Known rows, with every way that one mark hangs from another:
E{N{H}}: [-0.10  0.67  0.74  0.44 -0.80 -0.06 -1.82  1.45  3.49 -1.53 -1.70 -1.64
 -0.01 -0.43  2.09  0.75  0.98  0.01  2.74  0.91 -2.51  0.04]
A{N{E H{V} Y}}: [-0.09  1.55 -1.81 -0.24  0.94 -1.44 -1.36 -0.14  1.16  0.26 -0.23  3.52
 -0.32  1.00  0.77  0.78  0.38 -1.75 -0.64  1.47  1.51  0.72]
V{H}: [ 0.04  0.24  2.77 -0.86 -2.79  0.12 -1.16  1.20  3.70 -1.41 -0.28 -4.38
 -0.53 -0.49  1.37  0.24  3.92  0.84  2.06  0.41 -0.47  0.95]
J{N{E H Y}}: [ 0.36  2.50 -1.17  0.14 -0.70 -1.28 -1.11  0.39  0.49 -0.77 -0.33  2.68
 -2.93 -0.09  0.05  0.42  1.00 -2.06  0.48  1.66 -0.21  1.27]
J{N{E}}: [-0.11  0.55 -1.94  0.23 -1.93 -0.80 -1.33  0.80 -0.10 -1.32 -0.69  1.05
 -3.06  0.15  0.96 -0.24  2.03 -1.58  1.54  2.13 -2.06  1.11]
N{E{F} H Y{M}}: [ 0.00  2.20 -0.44  0.16  5.40 -1.55 -0.37  1.15 -0.45 -0.18 -0.16 -0.32
 -2.96  0.70  0.18  1.28  0.24  0.26 -0.94 -1.95  1.30  0.94]
N{E H{V}}: [ 0.80  2.13 -4.96 -0.74  0.18 -0.84 -1.34  0.40  2.19 -0.74 -1.21 -2.62
 -0.64  1.67  2.48  1.15  1.85 -2.49  0.74 -0.23  1.11  0.66]
J{N}: [-0.21 -0.23  0.08 -0.02 -3.74 -0.31 -1.74  1.10  1.51 -0.92 -0.76  0.61
 -2.10 -0.20  0.71 -0.56  2.19 -1.62  2.38  2.07 -3.25  0.97]
A{N{H}}: [ 0.04  0.25  1.36 -0.01 -0.96 -0.21 -1.42  0.47  4.15  0.77 -0.79  0.36
  0.60  0.46  1.32  0.36  1.20 -0.58  1.30  1.79 -0.88  0.42]
E{N{Y{M}}}: [-1.73 -0.10  0.96  0.40  2.15 -0.99 -1.79  1.76  0.21 -1.64 -1.07  1.62
 -2.10 -0.83  1.18  0.03 -0.23  1.10  2.01  0.89 -2.54  0.30]
A{N{J Y}}: [-0.89 -0.31  0.67 -0.46 -0.29 -0.79 -2.10  1.71  1.42  0.34  0.43  3.04
 -1.48  0.58  0.83 -0.37  0.40  1.29  0.32  1.98 -0.11  1.13]
A{N{E H{V} J}}: [ 0.22  0.74 -5.31 -0.40  0.15 -0.82 -1.81  1.33  2.60  0.37  0.44  0.92
 -0.29  1.77  2.27  0.81  1.32 -0.52 -0.42  0.87  0.68  0.66]
X{N T}: [-1.72 -1.16 -2.66 -2.06 -2.00  0.99 -2.99  1.60  2.30  0.72  2.57 -2.83
 -1.72 -0.22  1.60  0.19  2.32  0.63  2.96  0.87  0.09  1.26]
X{N{E H J}}: [-0.49  0.55 -4.73 -1.48  1.24 -0.10 -2.04  1.66  3.37 -0.12  1.60 -2.98
 -2.43  0.99  2.20  0.31  0.85  0.68  1.11 -0.22  2.22  1.53]
N{Y}: [-0.69  0.93  2.36 -0.62 -0.48 -0.68 -1.75  0.92  0.47 -0.84 -1.03 -0.02
 -2.15  0.38  0.83 -0.42  0.71 -0.25  1.62  1.27  0.04  1.20]
J{N{E{F} Y{M}}}: [-0.68  0.45 -0.75  0.52  1.57 -1.55 -0.83  1.23 -2.34 -0.85  0.44  3.14
 -4.13 -0.22 -0.69  0.03  0.82 -0.56 -0.15  0.22 -1.93  1.24]
E{N}: [-0.82 -0.51  1.14  0.51 -0.86 -0.19 -2.04  1.63  1.76 -2.09 -1.82 -1.17
 -0.86 -0.45  2.34  0.04  1.21  0.37  3.15  1.47 -3.24  0.18]
H{V}: [-0.29 -0.51 -2.70 -1.18 -2.98 -0.34 -2.15  0.96  1.77 -0.88 -1.36 -2.37
 -0.21  1.42  2.39 -0.16  2.35 -2.19  2.11  0.32 -1.28  0.67]
A{N{Y{M}}}: [-1.55 -0.49  1.68 -0.06  1.73 -0.99 -1.51  0.84  0.71  0.56 -0.27  3.80
 -1.52  0.13  0.33 -0.33  0.17  0.49  0.55  1.83 -0.80  0.74]
J{N{E H}}: [ 0.64  1.76 -2.32  0.15 -1.58 -0.75 -1.12  0.50  1.79 -0.75 -0.60  0.30
 -2.28  0.10  0.91  0.47  1.92 -2.15  1.19  1.48 -1.27  0.98]

Rows:
[-0.59  1.27 -0.36  0.08  0.16 -0.63 -2.18  2.42  2.82 -1.33 -0.28  0.23
 -1.32 -0.28  1.70  0.78  0.12  1.31  1.55  0.52 -0.97  0.62]
E{N{H J Y}}
[-1.17 -1.20  0.38  0.65  2.59 -0.92 -1.63  3.53 -0.55 -1.43  0.69  0.37
 -2.58 -0.31  0.68  0.57  0.24  3.00  0.62 -1.60 -3.07  0.53]
E{F N{J Y{M}}}
[ 1.20  1.50 -3.44 -0.19  1.77 -0.51 -1.00  2.37  2.08 -0.50  0.51 -3.98
 -2.15  1.66  2.08  1.28  1.75  1.01 -0.27 -1.73  0.64  1.10]
N{E{F} H J}
[ 0.84  2.30 -2.08 -0.38  1.56 -1.46 -0.80  0.65 -0.23 -0.67  0.01 -0.58
 -1.47  1.39  0.52  1.54  0.94 -1.82 -0.98 -1.57  1.96  0.97]
N{E{F} H{V} Y}
[ 0.08  1.18  1.31  0.13  2.30 -1.26 -0.75  0.87 -2.21 -1.38 -0.42 -0.12
 -3.27  0.67  0.34  0.32  0.73  0.23 -0.22 -0.34  0.70  1.34]
N{E{F} Y}
[-1.22  1.49 -1.61 -0.32  4.79 -1.71 -1.06  0.90 -2.00 -1.00 -0.61  1.20
 -4.25  0.59  0.97  0.05 -0.07  0.27  0.28  0.42  1.04  1.22]
N{E Y{M}}
[ 1.21  1.64 -0.61  0.28  1.72 -0.56 -0.56  0.89  1.71 -0.69 -0.59 -3.80
 -1.42  1.13  1.47  1.32  1.78 -0.52  0.41 -1.17  0.36  0.81]
N{E{F} H}
[-1.00  0.97 -1.88  0.12  1.02 -1.63 -1.25  0.90 -1.69 -0.92 -0.16  3.75
 -4.35 -0.20  0.00 -0.23  0.63 -1.11  0.49  1.53 -1.32  1.27]
J{N{E Y{M}}}
[-0.06 -0.86 -1.73  0.33  1.12 -0.66 -1.31  1.88  0.53 -0.12  0.78  0.60
 -1.72  1.24  1.28  0.31  1.33  1.62 -0.39  0.65 -0.67  0.93]
A{N{E{F} J}}
[-0.83  0.54 -3.03 -0.22  5.25 -1.64 -1.14  2.91 -2.16 -0.77  1.16  0.09
 -4.79  1.21  0.76  0.44  0.26  2.47 -1.14 -1.80  0.66  1.51]
N{E{F} J Y{M}}
[ 0.10  0.44  3.96  1.00  0.55 -0.45 -1.06  1.79  1.36 -1.32 -0.26 -0.39
 -0.48 -0.73  0.37  1.24  0.42  0.81  1.08 -0.98 -2.13  0.27]
E{F N{H Y}}
[ 0.39 -0.35  0.34  0.67 -0.18  0.02 -1.60  3.20  2.96 -1.30  0.16 -2.86
 -0.57  0.03  1.72  1.28  1.35  1.97  1.39 -1.65 -2.91  0.25]
E{F N{H J}}
[ 0.39  2.84 -6.40 -1.24  1.44 -1.55 -1.89  1.69  0.95 -0.58  0.55 -0.13
 -2.13  2.01  1.95  1.16  0.65 -0.77 -0.87 -0.71  2.91  1.38]
N{E H{V} J Y}
[-1.25  1.37 -4.63 -0.70  5.00 -1.69 -1.68  2.39 -1.40 -0.85  0.56  0.71
 -5.02  1.21  1.61  0.04 -0.02  1.96 -0.42 -0.12  1.32  1.58]
N{E J Y{M}}
[-1.03  0.78 -1.44  0.00  1.42 -1.14 -1.88  1.51  1.67 -1.07 -0.92  1.24
 -0.54 -0.31  1.47  0.90  0.00 -0.67  1.35 -0.12 -1.62  0.00]
E{N{H{V} Y{M}}}
[-1.06  1.04  0.86  0.40  2.34 -0.91 -1.62  1.60  1.92 -1.06 -1.02  0.99
 -1.30 -0.74  1.19  0.77 -0.11  0.58  1.68  0.27 -1.62  0.20]
E{N{H Y{M}}}
[-0.03  1.66 -1.95 -0.12  2.02 -1.12 -1.51  1.22  1.68  0.42  0.59  2.78
 -1.64  0.93  1.06  0.73  0.07  0.78 -0.89  1.42  1.84  1.12]
A{N{E H J Y}}
[ 0.18  2.23 -0.54 -1.09 -0.04 -0.71 -2.04  2.14  3.28  0.01  0.23 -1.14
 -1.98  0.98  1.46  0.59  0.63  0.72  0.61 -0.05  1.40  1.37]
N{H J Y}
[ 1.18  1.14 -6.55 -0.69  0.66 -0.85 -1.33  2.32  1.75 -0.49  0.66 -3.73
 -1.34  2.29  2.34  1.54  2.05 -0.27 -0.60 -2.35  0.76  0.94]
N{E{F} H{V} J}
[-0.18 -0.01 -3.56 -1.15  1.57  0.00 -1.62  2.04  2.72 -0.16  2.08 -3.53
 -2.29  0.96  1.54  0.58  1.14  1.10  0.57 -1.51  1.64  1.46]
X{N{E{F} H J}}
[-1.11  0.89 -1.49  0.01  2.52 -0.91 -2.03  2.83  2.35 -1.01 -0.12  0.81
 -1.98 -0.29  1.74  0.84 -0.22  1.91  1.23 -0.18 -1.42  0.46]
E{N{H J Y{M}}}
[-0.62  1.78 -1.83 -1.06  2.81 -1.00 -1.83  2.64  2.80  0.51  0.50 -0.49
 -2.62  0.90  1.39  0.51  0.29  1.40  0.27 -0.97  0.92  1.20]
N{H J Y{M}}
[ 0.29 -0.05 -0.94  0.61 -1.54 -0.68 -0.96  1.15 -0.59 -1.23 -0.15  0.53
 -2.92  0.08  0.36  0.08  2.20 -1.10  1.07  0.81 -2.80  1.07]
J{N{E{F}}}
[-1.50  0.55 -3.98 -2.53 -0.61  0.52 -3.21  2.49  3.27  1.39  4.01 -1.48
 -2.21  0.02  1.14  0.80  1.30  1.54  1.34  0.04  2.49  1.71]
X{N{H J Y} T}
[-0.83  1.29 -3.47 -1.60  2.06 -0.70 -1.96  1.52  2.17 -0.13  1.85 -0.50
 -3.11  0.63  1.30  0.26 -0.16  0.91  0.27 -0.07  3.39  1.83]
X{N{E H J Y}}
[ 1.02  0.79 -3.31  0.11 -2.41 -0.82 -1.02  0.86  0.83 -0.69  0.05  0.16
 -1.35  0.71  0.63  0.92  2.29 -2.84  0.32 -0.33 -1.74  0.80]
J{N{E{F} H{V}}}
[ 0.76  2.22 -4.79 -0.64  1.48 -0.59 -1.52  1.96  2.92 -0.61 -0.17 -3.34
 -2.40  1.68  2.94  0.91  1.47  0.42  0.53 -0.12  1.27  1.20]
N{E H J}
